Each row was made from one small tree. Brackets hold a mark, then the marks that hang from it, in alphabetical order. Every link used is in the known rows. Write each row's tree.
Known rows:
[dodil [ziti gasota nedor]]: [ -2.9   1.5   9.5 -10.9 -22.4  25.1  18.5   2.2  -8.1 -14.5  -5.1  24.1
  -5.8 -13.4  11.8  12.7   1.9 -14.9  11.9  -9.7]
[vimo [vefo dodil gasota nedor]]: [ 21.3  -4.1   3.6  13.2 -12.2  12.4  13.8  -0.5 -20.6   2.3  14.7  35.8
   3.1   0.6  21.2  -1.0 -40.7   1.6 -13.5   7.4]
[vefo [dodil [ziti vimo]] gasota nedor]: [ 10.2  -1.6  -1.9   8.4 -16.8  42.8  10.1  -5.7 -34.5  -3.7   8.4  55.3
   8.5  19.7  19.0  13.2 -38.0   0.3 -13.6  -4.3]
[lemu [vefo [dodil ziti] gasota nedor]]: [  1.4  -7.7  -9.8  20.4   4.4  26.3  21.8   7.8 -44.6  -9.3  22.3  42.0
   5.0  12.2  25.0  10.5 -25.6 -22.0 -12.3   1.8]
[dodil [vefo nedor] [ziti gasota lemu vimo]]: [-18.7  -0.9  11.5 -11.8 -34.0  28.4   7.6  11.0 -39.2 -24.9 -12.1  55.8
 -14.3   4.2  22.0  34.7 -14.3 -12.1  12.7 -14.0]
[vefo dodil gasota nedor]: [ 14.1   2.0  -3.2  14.9  -7.5  22.7  17.3  -7.2 -22.4  -2.1  15.6  41.0
  19.3  15.5  13.9  -4.4 -37.1  -0.6 -12.3   1.6]
[gasota vefo]: [  5.2 -11.1   9.2  -6.4   2.5  18.7  -3.1  -4.3   1.9  -2.6  -7.5   9.5
 -11.2   5.9  -0.8   4.0  -5.5   0.8  -1.4   3.9]
[vefo [dodil [ziti lemu]]]: [  4.7  -0.4  -7.7  -7.1 -13.4  19.1  -1.3   3.8 -29.5  -6.1  -9.4  26.5
  -5.3  -2.1  10.2  11.5 -11.6   0.1   9.6 -10.8]
[gasota [vefo [dodil [ziti lemu nedor]]]]: [ 19.3 -14.6  10.1 -16.3 -21.4  45.2   9.7  -9.6 -23.4 -17.2 -18.0  48.5
 -14.3  -0.9  15.9   9.6 -23.0   3.2  16.7 -10.0]
[lemu vefo]: [ -7.2  -4.5  -2.3   9.7   7.8  -4.5  13.2   7.0  -5.1 -16.6  10.2   2.7
  -6.6  -4.1   3.9   3.8   3.6 -14.1  -1.5   9.8]
[dodil vefo]: [-12.7   4.9  -9.7  -1.9   6.8  -6.9  -3.0  10.2 -18.3   2.3  -2.6   4.2
  -7.5   2.2   9.0   8.7  -2.7  -3.9   4.4  -4.8]
[vimo [vefo gasota]]: [ 14.9  -2.3   7.1   5.5 -11.0  -2.7  -0.1  13.0  -3.4  10.7   4.7   9.9
 -10.6 -11.5  10.1   2.0 -19.6  -9.8  -7.2   6.9]
[vefo dodil]: [  5.7   7.3 -10.2   0.8  -2.8  11.2   8.7  -6.7  -7.8  -4.8   2.5  14.5
   5.6   1.4   1.2  -1.8 -15.5   9.2  -2.1   3.0]
[ziti [dodil vefo] nedor vimo]: [  0.2  12.1   0.8  -8.3 -27.2  23.3  10.1 -14.0   1.1 -39.5  -8.0  44.6
 -11.0 -10.7   7.0  14.5 -20.5  14.8  17.3  -9.9]
[lemu [vefo gasota]]: [ -0.4  -1.5  -2.0  16.9   2.0   3.6  16.6  12.4  -9.8 -10.2  16.4  15.9
  -1.8  -0.9   6.5   2.9 -11.8 -26.2  -7.9  10.6]
[lemu [vefo gasota nedor]]: [  0.5 -10.1   5.4  23.7   2.4   7.9  22.2   6.3 -20.0 -12.9  24.0  29.1
   7.4   9.4  16.2   1.2 -18.7 -24.1 -12.0   8.1]
[vefo [dodil ziti] gasota]: [  8.9   6.2 -14.9   4.5  -3.4  25.7   2.5   7.7 -30.0  10.3   4.0  26.7
   3.6   5.3  11.4   7.2 -22.6 -10.3  -7.9  -6.2]
[vimo [vefo [dodil ziti]]]: [  8.3  -3.0  -8.3  -4.8  -3.0   7.6  -4.2   8.9 -23.9   7.9  -3.6   9.2
 -17.4 -11.9  16.2  12.2 -11.4   4.0  -2.2  -0.4]
[vefo [dodil [ziti lemu vimo]] gasota nedor]: [ 14.2  -5.1   5.3   3.8 -32.5  43.6   8.7  -3.4 -38.5 -13.7  -0.4  67.9
   5.1  15.5  20.4  14.4 -41.5  -1.5  -4.1  -8.6]
[gasota [vefo [dodil [ziti lemu vimo]] nedor]]: [ 12.0 -18.8  14.4 -10.2 -24.0  55.0   2.5 -12.9 -32.5 -22.0 -14.1  63.7
 -12.1  18.4  16.9  19.8 -32.0  11.8   2.0  -5.8]

Write each row's tree:
[ -2.1  -6.0  11.3   2.1 -22.7   8.3  13.5   2.2  -3.3 -37.1  -1.0  31.5
 -14.2  -4.2   2.6  12.9  -9.0  -8.2   5.2   9.3] : [ziti [lemu vefo] vimo]
[ 26.7   4.2  17.6  -1.8 -45.6  28.4  12.9 -11.5  16.4 -31.1   0.1  49.0
 -13.7 -24.9   9.2   6.2 -37.6   8.9   4.7   1.6] : [ziti dodil nedor [vimo [vefo gasota]]]
[ -9.2   4.0 -13.5   1.9   6.4   8.2  -7.3  24.5 -40.5  18.1  -1.2  17.5
  -9.8   6.2  18.9  18.8 -10.0 -23.0  -0.8 -13.5] : [dodil [vefo gasota] ziti]
[ 17.7 -14.2  24.4 -15.8 -41.3  17.9   3.3   1.0  -9.9 -17.4 -17.5  35.5
 -28.5 -18.7  20.6  16.7 -15.3   3.4  15.1  -7.4] : [dodil [ziti lemu nedor [vimo vefo]]]
[ -4.8   4.5   3.4  -3.4 -28.0  45.3  18.9  -8.4 -24.3 -23.6   1.0  54.3
   2.4   7.8  13.7  21.1 -22.4   2.5  -4.3  -1.3] : [vefo [dodil [ziti gasota vimo]] nedor]
[ -8.7 -12.4   0.8   1.0  -3.7   4.1   3.9  17.5 -26.4 -16.7  -2.5  14.6
 -17.5  -7.1  12.1  16.6   6.8 -22.8   9.7  -4.2] : [dodil [ziti [lemu vefo]]]
[ -9.3  14.5  -7.8  -6.7 -16.8  16.9  -5.0  -3.9  -3.4 -29.2  -7.4  31.4
 -13.2  -6.0   0.6  19.4 -14.5  12.2   9.4  -7.0] : [ziti [dodil vefo] vimo]
[ -9.9   0.1  12.7   5.0 -34.1  22.6  27.6  -2.5  -4.2 -62.4   7.3  51.6
  -3.3 -19.4   6.7  15.5 -10.6 -15.3  15.6   0.7] : [ziti dodil gasota [lemu [vefo nedor]]]
[ 21.2   3.9  15.1  -4.0 -50.3  22.0  -3.1   0.6   7.8 -29.6  -8.2  48.2
 -19.1 -24.5   3.6  13.7 -35.1   4.5   7.4   0.1] : [ziti dodil lemu [vimo [vefo gasota]]]
[  6.7  -7.9   5.2  -3.4 -26.8  36.2   5.4  -9.4 -34.0 -19.8  -6.2  54.7
  -0.5  13.0  17.5  16.0 -26.6  11.0   3.0  -9.2] : [vefo [dodil [ziti lemu vimo]] nedor]
[ 14.7   2.4  11.2  -9.1 -36.0  19.5  10.6 -15.3   9.9 -39.7  -9.3  37.1
  -2.2 -21.6   2.3   0.5 -13.6   8.6  25.6 -13.8] : [ziti dodil lemu nedor]
[  8.2  15.0   0.9  -1.3 -32.6  31.1  13.1  -7.7  -3.4 -32.5  -1.6  58.1
  -5.2  -7.9  10.2  12.2 -35.9   2.2  10.4  -9.4] : [ziti [dodil [vefo gasota]] nedor vimo]
[ 21.0   4.6  -3.8   6.6 -13.2   8.3   8.1   5.5 -11.0   5.8   7.4  23.7
  -5.3 -10.4  11.5  -0.2 -34.4  -0.8  -9.9   9.7] : [vimo [vefo dodil gasota]]
[-15.5  -3.6   5.9  -3.3 -20.0  14.5  16.2  20.3 -21.2 -29.6  -2.8  26.8
 -17.6 -16.7   9.6  23.8   6.8 -33.3  12.8  -1.0] : [dodil [ziti gasota [lemu vefo]]]
[ 14.1   0.2  12.7 -16.5 -46.2  25.7  22.3   4.4 -18.4 -24.0 -11.5  47.1
 -19.5 -31.1  21.9  15.7 -21.3  -6.3  18.9  -4.7] : [vimo [vefo [dodil [ziti gasota lemu nedor]]]]
[-17.1  14.4   4.2  -4.4 -32.3  32.4  13.5  -7.9  -8.6 -44.9  -0.9  55.8
  -4.8  -5.1   7.5  25.2 -21.1   4.8   8.4  -6.2] : [ziti [dodil [vefo nedor]] gasota vimo]
[-14.6  -2.4  11.6  -6.0 -34.8  26.2  18.2  13.6 -15.8 -40.3  -6.0  42.2
 -22.1 -13.2   6.9  30.3  -0.7 -25.0   9.2   3.2] : [dodil [ziti gasota [lemu vefo] vimo]]
[ -3.4   9.0   5.4  -1.5 -41.6  29.4  34.6  -1.1  -5.3 -54.3   1.1  58.5
  -9.3 -13.1   0.4  18.4 -24.0  -9.6   6.5  15.7] : [ziti gasota [lemu [vefo dodil]] vimo]
[  7.6 -11.2  32.0 -25.3 -50.5  57.4  16.0  -6.9  -4.7 -36.5 -24.8  61.6
 -24.9  -8.2   9.9  24.3 -16.1  -7.7  18.8  -6.3] : [dodil [ziti [gasota vefo] lemu nedor vimo]]
[  0.7   4.5   0.4   4.7 -22.8  17.7   2.0   3.9 -27.6 -23.9   0.7  54.4
   1.6  -0.8  17.4  12.4 -31.7  -7.1  12.2 -17.0] : [ziti [dodil [vefo gasota nedor]] lemu]
[  3.2 -12.8  35.0 -12.4 -43.4  47.5  15.5 -12.7  -1.1 -38.4 -13.0  61.9
 -10.7   6.3   5.0  17.8 -24.6  -0.5   6.1   3.5] : [ziti [gasota [vefo nedor]] lemu vimo]
